What can hang from each mark:
A: D E F Z
D: P
P: D E F
Z: C
B: A
C: B E F

In the rows, 128 means zero.
Known rows, with every way that one mark hangs from another:
Z[C[B[A[D]] E F]]: [142 148 133 114 150 146 123  91 104 193 138 100 108 161 231 125 146 133]
B[A[E F Z]]: [122 152 130 132 156 122  97 100 127 187 122 100 108 141 182 148 146 160]
C[B[A] F]: [139 138 137 127 140 130 120  92  86 175 127 107 112 114 220 157 155 123]
A[D[P] E F Z]: [118 155 131 119 186 122 102  98 143 184 142 120 108 150 139 141 155 187]
B[A[F Z]]: [131 145 133 130 164 128 102 103 132 178 123 105 108 160 166 157 153 146]
P[D E]: [137 147 127 137 166 126 124  89 133 178 130  85 104 150 172 145 175 139]
C[B[A[D Z]] E F]: [138 144 143 121 164 138 120  99 104 197 139  93 111 162 201 131 143 139]
C[B E]: [142 142 137 126 158 133 137  87  76 170 136  97 114 127 209 140 150 137]
Z[C[B[A[D F]] E]]: [141 151 130 113 170 151 123  91 119 193 138  97 110 163 218 131 145 150]
D[P[E F]]: [144 141 130 133 166 124 123  89 111 178 139 102 110 174 143 158 178 141]
P[F]: [145 140 135 131 158 121 116  98 122 165 111 103 106 158 166 144 173 129]
Z[C[B[A]]]: [154 143 119 126 132 138 118  93 103 177 129  88 108 141 216 145 147 136]
Z[C[B]]: [151 141 112 121 139 131 120  94 108 167 133  95 107 118 203 134 154 143]
Z[C[E F]]: [131 146 129 120 144 131 116  91  99 174 135 119 107 151 214 129 157 128]
B[A]: [145 147 140 133 149 131 116  96 104 167 116 107 109 159 183 164 157 132]
C[B[A] E F]: [135 140 145 127 145 136 127  85  66 184 135 103 116 134 234 147 148 121]
D[P[F]]: [140 139 138 130 161 124 114  87 108 168 127 115 110 174 150 156 174 138]
A[D E F]: [124 158 132 118 183 122 112  99 142 172 120 119 107 124 174 136 161 173]
A[E Z[C[B]]]: [139 146 102 125 132 122 106  99 119 183 137  79 105 112 201 115 140 166]
C[B E F]: [132 138 139 123 153 129 132  86  70 174 138 109 115 113 223 137 154 127]
P[E F]: [148 142 128 133 165 121 125 100 124 175 123  93 106 159 160 147 178 133]

Rows:
[126 153 129 114 185 140 107  94 141 189 155 118 107 199 151 128 151 171]
A[D[P] F Z[C[E]]]
[125 146 123 129 153 124 105  96 112 190 131  87 112 114 204 143 141 163]
C[B[A[E F Z]]]
[134 158 142 127 162 133 112  89 112 182 129 113 109 172 166 157 152 166]
B[A[D[P] E]]
[135 140 123 118 139 135 124  87  85 179 143 105 110 123 235 124 151 128]
Z[C[B E F]]
[129 154 114 117 152 119  95 109 153 186 132 107  99 142 180 108 152 166]
A[D E Z[C[F]]]
[131 155 120 120 143 126  92 108 148 197 128 101 100 163 192 120 146 157]
B[A[D E Z[C[F]]]]
[136 151 132 119 155 140 105 103 134 197 136 103 103 202 192 123 145 140]
B[A[D Z[C[E F]]]]
[126 148 130 127 153 128 113  88  98 182 125  97 114 101 220 151 147 155]
C[B[A[E F]]]
[123 157 132 124 175 126  98 106 152 191 121 101 106 158 166 139 149 172]
B[A[D E F Z]]
[138 146 127 120 152 146 121  85  96 188 139  96 113 149 233 139 143 140]
Z[C[B[A[F]] E]]
[133 156 136 129 161 129 102  97 126 191 135 103 107 184 148 146 145 173]
B[A[D[P] E Z]]
[138 146 149 119 164 141 131  90  89 188 134 105 113 150 220 140 150 131]
C[B[A[D]] E F]
[140 142 129 139 170 123 122  90 145 186 121  76 102 168 169 136 184 131]
P[D E F]
[135 155 118 114 160 138 109  94 135 192 131  95 107 127 216 129 145 169]
Z[C[B[A[D E F]]]]
[121 156 126 120 185 119 102 108 155 180 126 108 104 132 155 128 155 179]
A[D E F Z]
[133 150 127 121 198 129 114 102 149 184 154 113 108 170 115 150 165 174]
A[D[P[E]] F Z]
[122 157 115 114 171 127  93  98 156 189 146 116 104 160 150 126 151 189]
A[D[P] E F Z[C]]
[131 150 128 125 156 140 102  96 125 192 136  99 108 189 195 136 144 145]
B[A[F Z[C[E]]]]
[130 142 104 122 128 117 101  99 115 186 140  94 105  98 216 111 143 155]
A[E Z[C[B F]]]
[141 154 125 118 167 137 113 106 141 184 136  97 102 192 164 113 148 158]
A[D Z[C[E]]]
[118 150 123 127 165 114 100 101 134 176 127 107 107 120 171 136 154 168]
A[E F Z]
[145 147 140 125 168 141 125 100 108 194 135  82 111 175 185 133 139 149]
C[B[A[D Z]] E]
[142 148 128 120 171 138 109  97 139 194 144  99 104 231 144 117 158 157]
A[D[P[F]] Z[C[E]]]
[130 152 127 121 173 129 107 102 136 195 130  88 109 130 186 133 142 175]
C[B[A[D E F Z]]]
[142 154 134 122 161 147 108  94 122 196 148 101 106 233 160 136 142 158]
B[A[D[P] Z[C[E]]]]
[137 152 133 125 189 136 111 100 143 194 150 105 109 191 127 162 160 166]
B[A[D[P[E]] F Z]]
[131 153 133 119 171 132 117  94 121 187 125  99 111 117 204 143 149 166]
C[B[A[D E F]]]
[140 136 110 120 135 124 106 102 118 179 142  97 105 114 200 122 151 140]
A[Z[C[B F]]]
